Each row comes from the steps of one walk. Every step used is in the known rows, and no mark comes twice. Write the walk behind each row, first mark first.
In the rows, zero is written as 128.
Known rows:
s-l-w-a-m: [125 109  88 146 129 208 101 152 151 183 130 127 129 137 158 150 105 131
 117 130 192  79 112 114 111  43 136  58]
w-n-f-j-r: [116 152 121  64 145 157 178 109 105 104 116 136 143 157 184  95 122 100
 133 141 187 104 144 150 113  93 119 211]
l-r-w-a-m: [121 154  48 146 150 245 105 150 100 148 119 120 133 123 145 124 144 150
 185 184 168  34 128 136 123 102 119 114]
a-l-r-f-n: [ 96 145  96  75 137 192 190  45 174 190 116 194 126 138 121 117  95 116
  73 115 168 127 103 202 126 137  84 177]
y-j-r-f: [129 177 138 132 146 140 158 129 143 114  90 160 177 161 170 102 128  98
 139 101 137 131  94 189 135 109 101 185]
s-l-r-f-j: [100 134  85  92 106 196 150  96 145 191 101 159 154 127 164 115 125 154
  84 133 130 108 142 141  88  91 123 168]
w-n-f-r-l: [101 121 130 101  89 131 189  78 110 179 109 181 135 148 152  56  87 116
 110 156 151 137 173 199 140 111 147 165]
l-r-w-n-f-j-y: [126 134  37 102 106 195 127  87 110 122 104 154 127  93 189  72 136 142
 146 174 139  82 152 143 131 117 131 192]
r-w: [119 139 102 136 126 164  94 129 123 114 118 112 127 127 155  73 141 105
 151 141 128  85  87 114 134 104 151 104]
w-l-r-f: [135 162 117 103 131 165 178  66 123 167  97 160 143 118 158 119 127 151
 110 103 137 126 107 181 132 125 112 134]
y-j-r-w-a: [138 165 102 173 144 180 109 181 122 103 117 138 177 142 181 112 159 111
 178 126 164  58  72 156 147  93 134 159]
r-f-n: [109 165 111  92 132 178 153  66 162 152  97 169 134 148 157  71 108  82
  99 108 144 157  95 166 115 109 121 137]
r-w-n-f-j-y: [135 135  46  94 118 175 111  98 121  83 102 144 127 111 191  58 134 106
 134 158 145 109 128 117 135 100 139 166]
n-f-j: [115 151  92  74 114 138 145 117 122 118 103 141 132 155 163  68 118 119
 114 126 132 113 127 108 124  97 112 174]
s-l-a: [ 68 118 118 129 106 148 108 124 166 166  91 146 137 135 159 113 113 128
  90 120 140 133 142 146 115  79 144  68]
y-j-r-w-l-s: [175 171 137 148 143 134 110 138 111  81 117 118 146 116 150 103 146 132
 139  92 143 109  91 111 152  90 113 158]
j-r-l-a-m: [ 92 129 156 127 177 170 113 135 153 144  95 138 132 153 146 126 118 150
 136 168 179 134 156 168 124  93 107 108]
s-l-a-m: [ 70 120 100 127 140 172 104 144 160 162  85 129 124 150 141 120 110 137
 107 144 150 128 175 119 111  58 114  59]
n-f: [110 159 109 103 110 122 143  98 120 128 101 146 119 160 157  74  99 101
 119 131 131 122 113 164 146 114 115 139]
l-r-f: [102 163 102 109 115 179 157  76 125 164  94 156 149 129 150 109 113 127
 127 135 136 113 120 198 113 138 117 146]
l-r-w-n: [118 134  86 120 126 201 138 103 101 134 121 137 136  98 159  83 144 126
 169 161 149  50 128 161 118 115 165 135]
n-f-r-l: [ 96 128 136 121  77 109 161  95 127 192 102 168 128 164 148  61  87 133
  94 154 127 144 154 181 153 114 126 158]
l-r-w-n-f: [123 150  67 110 114 189 150  76  95 139 130 155 130 118 156  60 114 114
 158 179 147  69 141 177 120 117 143 170]
a-l: [100 126 124  88 138 134 154 119 143 128 113 140 111 145 128 131 113 113
  99 101 159 103  86 154 161 127 106 113]
j-y: [ 98 140 113 126 107 129 113 119 140 113  65 127 110 119 183 119 128 126
 121 119 124 130  92 164 173 137 119  87]
y-j-r: [120 161 153 135 136 118 148 161 127 107  88 139 154 154 174 106 141 119
 147  99 135  93 100 163 158 102 107 167]
s-l-r-w-n-f: [116 128  69 117  99 188 138  82 109 176 133 161 122 121 159  74 104 123
 118 179 142  69 151 174 115  87 150 155]
s-l-w-n-f-r: [ 98  85 110 137  61 138 167  82 134 216 135 148 137 146 163  86  64  97
  84 138 173 121 171 150 116  51 163 132]
f-j-r: [105 146 142  91 146 152 141 147 124 111 103 102 142 154 182 121 149 127
 130 124 163  97 111 115 127  95 121 168]
r-f-j-y: [115 147  80  93 121 167 120 102 155 111  69 143 142 120 190 104 134 121
 106 113 132 153 102 136 129 121 110 144]

Write each row's walk:
[115  96 126 138  91 150 106 118 163 183 132 132 127 128 165 116 102 122
  92 110 145 104  92 120 122  63 156  70] -> s-l-w
[112 164  88 118 157 197 128 157 114 122  95 126 128 148 150 132 129 123
 156 136 179  82 118 135 132  93 113  90] -> w-a-m
[158 158 110 121 122 155  96 101 106  98 120 110 117 100 135  94 131 128
 118 103 141 124  91  91 135 100 139  95] -> r-w-l-s
[165 148 143 154 162 128 128 156 123 102 113 127 155 131 173  92 167 137
 150  96 137  86  79 121 167  78 122 153] -> y-j-r-w-l
[116 155 106  78 122 140 170  86 106 114 107 161 125 145 162  70 103  88
 127 131 154 118 133 179 134 112 135 145] -> w-n-f
[126 130 115  99 166 196 130 141 108  88 133 103 151 125 181  92 165 100
 164 154 185  68 118 105 108  81 161 177] -> f-j-r-w-n
[111 138  93 142 115 180 113 117 115 149 117 121 129 111 157  89 141 140
 158 162 125  61 111 141 131 120 144 128] -> l-r-w
[ 90 147 100 105 107 198 159  60 169 221 104 189 132 138 155 100  95 132
  65 129 137 131 129 189 102  96 122 151] -> s-l-r-f-n
[137 120 104 104 105 150 151  75 127 140 141 158 137 128 164  75  88  82
 130 126 175 113 113 158 119  91 153 130] -> l-w-n-f
[ 98 115 103 141 110 171 147 118  97 138 115 111 143 124 160  67 138  89
 156 153 155  86 154 129 126  88 178 131] -> f-r-w-n
[123 126 107 124 208 194  97 152 133 108 110  84 147 134 159 116 168 156
 151 147 189 108 154  49 111  38 110 130] -> f-j-r-w-l-a-m
[121 152  99  78 134 178 144 104 139 119  98 138 158 140 163  85 136 109
 114 111 138 134 109 118 101 103 127 160] -> r-f-j
[104 126 129  71 145 164 154  95 146 133 115 182 166 142 176  86 116 128
 117 156 192 141 172 173  99  92 134 192] -> w-n-f-j-r-l-a
[129 105 106 109  89 154 142  80 145 178 144 163 126 135 168  90  73  95
  92 126 168 114 126 155 112  60 156 115] -> s-l-w-n-f
[119 118 122 156 116 135 140 123 106 157 111  99 133 128 159  81 146 134
 124 122 136 109 125  96 154  80 149 108] -> f-r-w-l
[123 152  92 129 153 213 103 171 115 106 134 102 168 137 193 123 167 120
 162 152 192  57  87 106 117  85 145 162] -> f-j-r-w-a
[135  89  65  72 113 154 151  75 165 126 130 165 118 110 163 119  92 110
  82 106 190 122 112 131 143  99 107 160] -> a-l-w-n-f-j-y
[129 129 100 142 104 181 115 128 139 152 132 136 151 122 168 131 119 109
 141 104 184  84  71 140 123  95 158  80] -> l-w-a
[132 164 142  70 114 143 125  93 120 122 123 152 129 149 150  93  94 142
  90 149 161 147 135 148 115 117  99 213] -> n-f-j-r-l-s
[139 135  62  82 132 184 133 104 107  97 131 143 144 128 166  38 137  95
 145 154 155  87 132  98 103  81 152 182] -> r-w-n-f-j
[125 154  68 119 121 201 101 121 127 100 142 129 131 113 111 143 111 102
 116 120 192  91  74 136 134 124 119 111] -> r-w-a-l-s
[114  79 154 153  70 136 134 106 150 211 127 145 141 129 150  90 101 141
 111 131 148 123 121 141 139  88 165 110] -> f-r-l-w
[ 65 104 140 145  91 133 137 111 155 194  85 155 154 137 147  85 112 146
 111 142 141 153 171 168 131 104 148 104] -> f-r-l-a
[119 129  62  89 131 182 169  74 113 143 148 165 120 120 127  89 103 112
 126 165 173  66 133 187 141 129 115 183] -> a-l-r-w-n-f
[100 118  93 145 101 185 105 123 129 184 121 129 125 116 157 102 127 150
 119 164 121  59 119 140 125  91 148 111] -> s-l-r-w
[ 94 109 111 169 116 143 126 117 134 166 103 110 154 122 155  84 140 137
 124 126 147 136 154  97 139  75 154  88] -> f-r-w-l-a
[127 146 131 108 126 141 166 101 110 164  97 141 123 114 162 122 142 173
 121 101 132  94 116 155 154 119 121 115] -> w-l-r
[122 142 144  78 133 137 144 115 134 139 119 160 140 165 176  89 114 142
 105 151 154 122 123 157 131 106 108 207] -> n-f-j-r-l
[ 94 129  61 146 102 166 153 120 122 166 141 139 142 160 133 110  95  97
 108 155 187  91 121 155 159 108 113 161] -> n-f-r-w-a-l
[120 122  54  88 104 204 139  98 114 168 137 155 134 118 169  64 122 139
 113 174 143  60 171 122  95  67 149 189] -> s-l-r-w-n-f-j
[122 108 108 153  60 154 144  97 141 222 140 175 160 147 159  95  76 133
 109 143 179 122 124 176 136  93 151 134] -> n-f-r-l-w-a
[129 145  81 109 127 168 134  90 106 103 130 143 128 134 159  47 115  79
 148 160 157  97 120 150 127 102 152 145] -> r-w-n-f
[136 148  97 150 160 178 130 177 144 105 137 148 165 145 150 142 146 109
 143 108 187  56  61 164 164 104 104 172] -> y-j-r-w-a-l
[114 148 138 147 148 163 104 143 120 109 122  92 136 145 169 105 138  98
 158 160 161  82  80 138 139 103 139 131] -> j-r-w
